Each row was made from one walk, in order. Every step used is in the known rows, and no mark comes twice. Write each row's walk.
Known rows
kezuk/vano/bosozik: [ 0.574 -3.474  0.126  1.598 -2.236 -0.644 -1.331 -1.511  1.977  0.020
  0.346  0.513  1.843 -0.807  0.880  0.431  1.143 -1.879  1.330  2.797
 -2.355]
dudanip/kezuk/vano/kuge: [ 0.034 -0.774  1.840  0.875 -2.372 -1.312 -1.741 -1.059  2.076  2.342
 -1.733  1.158  1.661 -1.419  0.445 -0.659  1.427  1.655  0.148  3.267
 -2.308]
filogen/bosozik/kezuk: [ 1.003 -3.228  1.252  0.805 -3.665 -4.255 -0.939 -1.702  3.384 -1.230
 -0.045  0.811  2.399 -1.004  0.676 -1.436  0.506  0.851 -3.175  3.391
 -0.439]
vano/kuge: [ 0.548 -2.469 -0.535  1.980 -1.436 -2.286 -1.410 -3.184  1.555  0.619
 -0.284  0.090  1.643 -0.672  0.337 -0.586  0.616  3.077  0.055  2.505
 -1.450]
zirig/filogen/bosozik/dudanip/kezuk/vano: [ 2.154  0.849  4.124  1.154 -2.033 -3.095 -0.554  0.711  2.496  0.999
 -0.019  2.056  4.906  1.767  1.087  0.025  0.933  1.001 -4.392  2.225
 -0.466]
kuge/bosozik: [ 0.200 -3.216  0.232  2.939 -3.824 -3.577 -0.688 -1.685  2.096 -2.919
  1.140  0.902  1.973  0.235  1.035 -1.228  0.169  1.937  0.472  2.399
 -0.480]
vano/kezuk: [ 0.010 -2.507 -1.273  2.026 -3.209 -1.759 -1.426 -1.900  0.541 -1.362
  0.503  0.654 -0.948  1.151  1.134 -1.031  1.015  2.058  0.182  2.798
 -1.601]
filogen/bosozik/dudanip/kezuk/vano/mepal: [ 1.350 -1.710  3.687  0.218 -3.542 -2.577 -1.035  0.660  4.727  1.311
 -2.947  1.331  1.307  1.169  2.057  0.406  2.386  1.692 -3.625  2.904
 -1.892]
bado/kuge: [ 0.158 -1.926 -1.544  3.213 -2.026 -2.448 -0.783 -2.261 -0.025 -2.541
  0.431  0.199  2.085  1.265  0.827 -1.400  0.000  1.966 -0.958  2.760
 -1.528]
bado/kuge/bosozik/dudanip/kezuk/vano: [ 0.686 -0.001  1.971  2.243 -3.049 -3.130 -0.566  2.002  2.350 -2.611
 -0.733  1.482  4.218  1.230  2.450 -1.410  0.691  2.631 -3.453  4.345
 -1.903]
kezuk/vano/bosozik/filogen: [ 1.018 -3.623 -0.345  2.219 -0.768 -2.130 -1.433  0.143  1.423  1.046
 -0.111  0.261  3.743 -0.749  0.375  0.255  1.504 -1.091  1.021  1.234
 -1.866]
kuge/bado: [ 0.344 -2.199 -1.340  2.026 -1.732 -3.278 -0.949 -2.968  2.080 -3.598
  0.639  0.911  1.828  1.121 -0.008 -1.860 -0.466 -0.357 -0.497  4.535
 -1.534]
dudanip/kezuk/vano: [-0.430 -0.589  1.820  0.960 -3.298 -1.801 -1.502 -0.745  1.193 -0.455
 -1.332  1.997 -0.014 -0.757  0.552 -0.717  1.069 -0.621  0.161  3.271
 -1.772]
dudanip/kezuk: [-0.106 -0.224  1.005  1.618 -3.181 -2.933 -1.166 -1.527  1.876 -1.762
 -0.624  2.010 -0.138  0.303  0.340 -1.891  0.700  1.162 -1.138  3.074
 -0.985]
filogen/bosozik/kezuk/dudanip: [ 0.840 -3.149  2.588  0.195 -2.515 -4.765 -0.772 -0.460  4.598  0.553
 -0.173  0.470  3.607  0.276  1.365 -1.417  0.905 -0.154 -3.479  2.412
 -1.108]
dudanip/kezuk/vano/kuge/bado: [ 0.205 -0.818  0.602  0.381 -1.617 -1.739 -1.607 -1.419  3.327  0.623
 -1.250  1.200  3.518 -0.074 -0.132 -1.964  0.448  0.810 -0.629  5.280
 -2.917]
bosozik/kezuk/vano/mepal: [-1.052 -5.151  0.885 -0.364 -3.709 -1.336 -2.087 -1.845  1.158  0.543
 -2.888  0.386 -1.100 -0.961  1.042  0.379  2.502 -2.031 -0.817  2.985
 -2.530]
zirig/filogen/bosozik/kezuk/vano/mepal: [ 0.519 -4.547  2.505 -0.278 -3.394 -2.071 -1.488 -1.662  1.779  2.227
 -1.178  0.690  3.008  0.618  0.625  0.451  1.672 -1.861 -2.543  0.878
 -1.095]
dudanip/kezuk/vano/bosozik: [ 0.228 -0.962  1.273  1.079 -2.982 -0.881 -1.346 -0.161  3.027  0.577
 -0.638  1.719  1.446 -0.649  0.767 -0.646  1.222 -1.014  0.389  3.245
 -2.263]

Write each row's walk
[ 0.517  0.143  2.600  0.795 -2.196 -2.413 -1.116  0.061  2.030 -0.870
 -1.902  1.906  1.001  0.076  1.583  0.168  1.676  0.029 -3.077  4.072
 -1.728] | bosozik/dudanip/kezuk/vano
[ 0.571  0.830  1.958  1.478 -2.072 -3.750 -0.778 -0.667  2.631 -1.835
 -1.362  1.849  0.544  0.875  1.206 -0.996  1.233  2.367 -4.333  3.839
 -1.045] | bosozik/dudanip/kezuk
[ 1.149 -2.075  3.043  0.384 -1.628 -4.442 -0.657 -0.822  3.121  0.854
  1.185  0.940  5.358  1.913  0.548 -1.432  0.423 -0.739 -4.188  0.745
 -0.205] | zirig/filogen/bosozik/kezuk/dudanip
[-0.172 -3.997  0.821  1.319 -4.065 -4.327 -1.067 -1.042  2.453 -2.983
  0.070  1.034  2.124 -0.843  1.051 -1.967  0.483  0.803 -2.096  3.673
 -0.357] | kuge/bosozik/kezuk
[ 0.879  0.013  2.550  0.582 -1.268 -2.100 -1.441  0.036  2.742  2.045
 -2.261  1.120  2.378 -0.859  1.215  0.310  1.916  2.804 -3.092  3.800
 -2.080] | bosozik/dudanip/kezuk/vano/kuge
[-0.013 -1.605  2.372  1.429 -3.805 -2.222 -1.482  0.495  3.424  0.863
 -0.734  1.418  3.402 -1.210  0.981 -1.406  0.870  3.100  0.201  3.114
 -1.885] | dudanip/kezuk/vano/kuge/bosozik
[ 1.556 -3.267  1.366 -0.389 -1.361 -2.880 -1.344 -1.731  3.319  1.608
  0.506  0.302  8.244  0.225 -0.315 -1.366 -0.186 -0.514 -3.316  4.173
 -1.491] | zirig/filogen/bosozik/kezuk/vano/kuge/bado
[-0.666 -3.445  0.983  0.157 -3.187 -2.309 -1.776 -1.674  0.671 -0.697
 -1.339  0.818  0.611 -1.966  0.702  0.209  1.520 -2.486 -1.063  3.763
 -1.834] | bosozik/kezuk/vano
[ 0.534 -0.436  3.245  1.414 -3.441 -3.307 -0.761  1.348  3.427 -1.673
 -0.936  2.092  2.445 -0.041  2.046 -0.433  1.371  1.436 -2.652  4.179
 -1.318] | kuge/bosozik/dudanip/kezuk/vano
[ 0.499 -1.922  2.076  1.740 -2.010 -3.628 -1.533  2.062  2.758  1.707
 -1.196  1.179  5.124 -1.172  0.377 -1.555  1.333  3.939 -0.279  2.089
 -1.398] | dudanip/kezuk/vano/kuge/bosozik/filogen
[ 1.904 -0.165  3.650  1.049 -2.944 -3.458 -0.667  0.689  4.277  0.142
 -1.270  1.802  3.036  0.077  1.703 -0.248  1.322  1.421 -3.877  3.596
 -1.254] | filogen/bosozik/dudanip/kezuk/vano
[ 2.041  0.379  2.914  1.620 -2.864 -4.786 -0.322  0.135  4.660 -1.028
 -0.695  1.713  2.573  0.967  1.419 -1.415  0.811  3.233 -4.991  3.539
 -0.204] | filogen/bosozik/dudanip/kezuk
[ 0.712  0.564  1.306  2.912 -2.934 -4.408 -0.180  1.336  2.769 -3.928
 -0.259  1.578  3.758  2.353  2.174 -2.365  0.203  4.772 -5.124  4.200
 -0.961] | bado/kuge/bosozik/dudanip/kezuk
[-0.379 -3.448  2.220  0.879 -2.990 -4.629 -0.893 -0.002  3.664 -1.693
  0.180  0.837  3.372  0.337  1.584 -1.900  0.844  0.010 -2.413  2.673
 -1.169] | kuge/bosozik/kezuk/dudanip
[ 1.148  0.660  1.310  1.608 -1.646 -2.777 -0.704  0.004  4.329 -1.011
 -0.794  1.824  1.983  0.990  1.407 -0.981  1.258  1.640 -4.287  3.901
 -1.089] | vano/bosozik/dudanip/kezuk
[-0.383 -3.811  0.510  1.528 -3.873 -2.799 -1.145  0.197  0.821 -2.582
 -0.406  0.344  3.985 -0.570  1.722 -1.236  0.453  0.165 -1.713  4.095
 -2.092] | bado/kuge/bosozik/kezuk/vano
